Known rows, with every way that one mark hangs from another
(lelu (kolibal (nofar (rada (dapel vapopag)) zibe))): -1.004, -3.236, 0.346, -1.668, -6.382, -1.825, -0.669, 0.308, -2.384, 1.069, 3.562, -2.917, 1.823, -0.187, -4.899, -0.975, 1.918, 5.263
(rada (dapel medolod vapopag) nofar): -1.871, 3.039, -1.214, -3.549, -0.333, 1.102, 4.659, -5.163, -2.049, -1.178, -0.669, -3.940, 3.022, -1.435, -0.336, -1.506, 1.445, -2.458
(dapel medolod rada vapopag): -5.121, 0.268, -2.213, -0.610, 1.970, -0.226, 1.661, -2.258, -7.321, -5.059, 0.892, -4.640, 3.988, 0.259, -3.539, 1.598, -3.019, 2.319
(kolibal lelu): -3.283, -4.254, -1.254, 0.218, -0.173, -1.228, 3.670, 1.831, -6.263, -1.352, -0.994, 1.355, 5.869, 6.236, -0.297, 3.161, -0.817, 5.937
(kolibal lelu (nofar (rada dapel) zibe)): -5.870, -4.335, 2.171, 1.829, -6.635, -2.952, 0.925, 3.977, -3.526, 3.956, -1.433, 0.270, -3.011, 1.873, -4.510, 0.784, 3.008, 7.015
(rada (dapel medolod) (nofar zibe)): -6.587, 0.897, 1.297, -1.939, -2.114, 2.049, 0.500, 0.598, -0.307, 3.358, -1.966, 0.154, -4.906, 0.083, 4.706, -4.125, 4.985, -2.848
(nofar (rada (dapel vapopag)) zibe): -2.818, 2.518, 1.904, -0.423, -5.612, -3.475, 1.681, 2.289, 3.848, 2.765, 2.335, 1.028, -0.972, 1.670, -3.135, -1.240, -2.536, 1.680
(rada nofar): -3.563, -0.016, 1.798, -3.098, 0.875, -1.166, 2.304, 3.388, -2.306, -0.753, -1.659, -3.780, 2.526, 4.577, -2.039, 1.393, 2.577, -1.268
(dapel medolod (rada nofar) vapopag): -3.687, 2.567, 1.031, -1.585, 1.508, -0.237, 2.552, -0.396, -5.768, -6.159, 0.149, -7.578, 2.867, -2.380, -4.532, 2.114, -0.533, -0.913
(kolibal lelu (nofar zibe)): -6.353, -8.090, 0.645, 3.088, -6.053, -1.263, 0.511, 6.730, -8.140, 1.441, -0.323, 0.573, -2.129, 3.015, -2.294, 2.250, 2.664, 8.667
(dapel medolod rada): -7.879, -1.717, -1.876, -1.600, 4.282, 0.948, 0.177, -1.811, -8.236, -3.200, -2.130, -3.853, 1.851, 3.228, -0.785, -0.072, 0.188, 1.427
(zepe (dapel medolod)): -6.483, -0.560, -4.281, -1.564, 5.909, 1.574, 1.162, -3.081, -5.113, 0.373, -2.700, 0.584, 3.589, 5.245, 4.080, -3.282, -1.186, -0.618
(kolibal lelu (nofar (rada (dapel medolod)) zibe)): -6.169, -5.389, 1.259, 2.100, -5.611, -0.551, 1.616, 0.999, -5.806, 4.758, -4.136, 0.208, -5.263, 0.010, -1.451, -0.828, 3.515, 5.757
(rada dapel nofar): -4.114, 2.686, 0.038, -4.731, 1.102, -0.493, 1.585, -1.506, -0.547, 0.215, -0.737, -2.485, 3.045, 3.444, -0.776, -1.094, 4.420, -1.938
(nofar zibe): -6.658, -2.966, 0.768, 0.018, -2.345, -0.695, -0.844, 6.321, -1.591, 2.290, 0.139, 2.118, -2.370, 5.924, 1.267, -0.760, -0.128, 2.193
(rada dapel (nofar zibe)): -5.838, 1.862, 2.018, -2.432, -3.128, -0.291, -0.740, 3.483, 2.053, 2.238, 1.057, 0.391, -2.978, 1.884, 1.864, -2.389, 4.472, -1.505
(rada dapel): -5.309, 0.265, -3.069, -3.798, 1.672, -0.404, 1.060, -3.646, -2.312, 1.057, -0.143, 0.508, 4.183, 5.851, 0.756, -2.097, 1.546, 1.463
(medolod (dapel rada vapopag)): -1.461, 4.742, -3.000, 0.087, 0.431, -1.074, 0.487, -2.618, -6.325, -4.242, 2.552, -3.475, 5.126, 4.099, -4.584, 2.596, -3.213, -1.645

Rows
0.117, 7.693, 0.107, -0.936, -0.620, -1.293, 1.307, -0.630, -4.461, -5.340, 2.325, -7.014, 3.898, 1.620, -6.347, 3.192, -0.243, -5.108 => (medolod (dapel (rada nofar) vapopag))
-6.272, -1.245, 1.598, -0.881, -2.235, 0.371, 0.963, -0.221, 0.774, 5.493, -3.514, 1.482, -5.259, 2.781, 2.497, -4.454, 0.923, -0.506 => (nofar (rada (dapel medolod)) zibe)
-3.385, 1.244, 1.190, 0.029, -4.650, -1.057, 2.849, -0.533, 1.270, 3.479, -0.656, 1.149, -2.884, -0.204, -0.450, -2.481, -2.303, 0.297 => (nofar (rada (dapel medolod vapopag)) zibe)
-2.914, 5.380, 0.496, -1.940, 2.259, -0.078, -1.006, -0.287, -5.226, -3.052, -0.269, -5.596, 1.854, 4.427, -3.488, 1.696, 2.753, -5.569 => (medolod (dapel (rada nofar)))
-1.702, -2.704, -1.275, 0.941, -3.572, -1.787, 6.014, -4.743, -7.872, 0.552, -3.079, -3.706, 2.701, -2.113, -6.517, 1.895, -0.252, 6.010 => (kolibal lelu (nofar (rada (dapel medolod vapopag))))
-1.980, 6.508, 2.195, 1.298, -4.362, -0.899, -1.332, 3.919, -1.793, -2.776, 3.863, -3.530, -1.694, 0.338, -3.705, 2.042, -0.011, -4.990 => (medolod (dapel (rada (nofar zibe)) vapopag))
-3.401, -5.623, 1.961, 1.181, -2.223, -3.667, 3.531, 3.701, -7.869, 0.904, -3.800, -3.779, 2.285, 4.078, -7.877, 4.629, 1.061, 7.229 => (kolibal lelu (nofar rada))
-1.768, 1.699, -1.128, -2.183, -0.220, -1.123, 4.899, -5.809, -1.105, 1.058, -2.330, -1.875, 2.655, 0.733, -2.292, -1.470, -2.526, -0.178 => (nofar (rada (dapel medolod vapopag)))
-8.298, 0.357, 3.458, -0.314, -0.323, 1.167, -1.502, 5.412, -3.721, -1.746, -0.904, -3.966, -5.054, -0.454, -0.271, -0.520, 3.382, -1.411 => (dapel medolod (rada (nofar zibe)))
-4.230, -0.557, 1.282, 0.308, -7.117, -3.289, 0.445, 2.377, -0.682, 3.221, 1.300, -2.522, -3.353, -0.621, -7.628, -0.616, 0.515, 3.895 => (kolibal (nofar (rada (dapel vapopag)) zibe))
-2.883, 4.129, 1.603, -1.987, 0.317, -2.799, 1.691, 3.243, -3.011, -7.257, 3.165, -7.468, 5.068, -0.176, -7.824, 3.930, -0.714, 0.243 => (dapel (rada nofar) vapopag)
-7.605, 1.647, 4.429, -0.625, -1.575, -1.366, -2.511, 8.442, -1.298, -2.806, 2.189, -3.601, -2.822, 1.514, -2.920, 0.900, 2.777, 0.216 => (dapel (rada (nofar zibe)))
-3.650, -5.329, 0.797, -2.583, -4.074, -0.775, -2.809, 1.229, -3.417, 3.481, 0.406, -1.891, -0.284, 2.906, -2.078, -2.687, 5.064, 4.734 => (lelu (kolibal (nofar (rada dapel) zibe)))
-3.175, -7.614, 2.606, -1.088, -4.055, -0.906, -1.908, 5.448, -5.140, 2.045, -0.412, -3.432, -0.885, 4.162, -3.799, -0.049, 3.291, 5.188 => (lelu (kolibal (nofar rada zibe)))
-2.884, 3.667, 1.808, -1.544, -5.677, -1.410, 1.134, 2.722, 2.641, 0.600, 3.829, -0.361, -0.597, -1.013, -0.888, -0.903, 1.544, -0.729 => (rada (dapel vapopag) (nofar zibe))
-3.073, 0.896, -4.247, -2.558, 0.318, 1.299, 4.009, -7.495, -4.020, -0.334, -0.266, -0.840, 4.009, 1.081, 1.151, -2.211, -1.123, 0.951 => (rada (dapel medolod vapopag))
-5.497, 2.066, 2.893, 0.715, -3.187, 0.160, 0.266, 4.650, -2.854, -4.190, 2.213, -4.423, -2.868, -3.354, -2.782, 1.372, 0.160, -0.495 => (dapel medolod (rada (nofar zibe)) vapopag)
-4.635, 2.978, 3.867, 0.377, -3.955, -2.538, -0.567, 8.004, -0.426, -4.853, 4.842, -4.469, -0.918, -1.689, -5.505, 2.612, -0.436, 0.656 => (dapel (rada (nofar zibe)) vapopag)
-1.002, 4.556, -0.435, -3.957, -1.182, -1.432, 3.544, -2.163, 0.297, -2.117, 2.341, -3.263, 4.864, 0.145, -2.892, 0.111, 1.321, -1.204 => (rada (dapel vapopag) nofar)
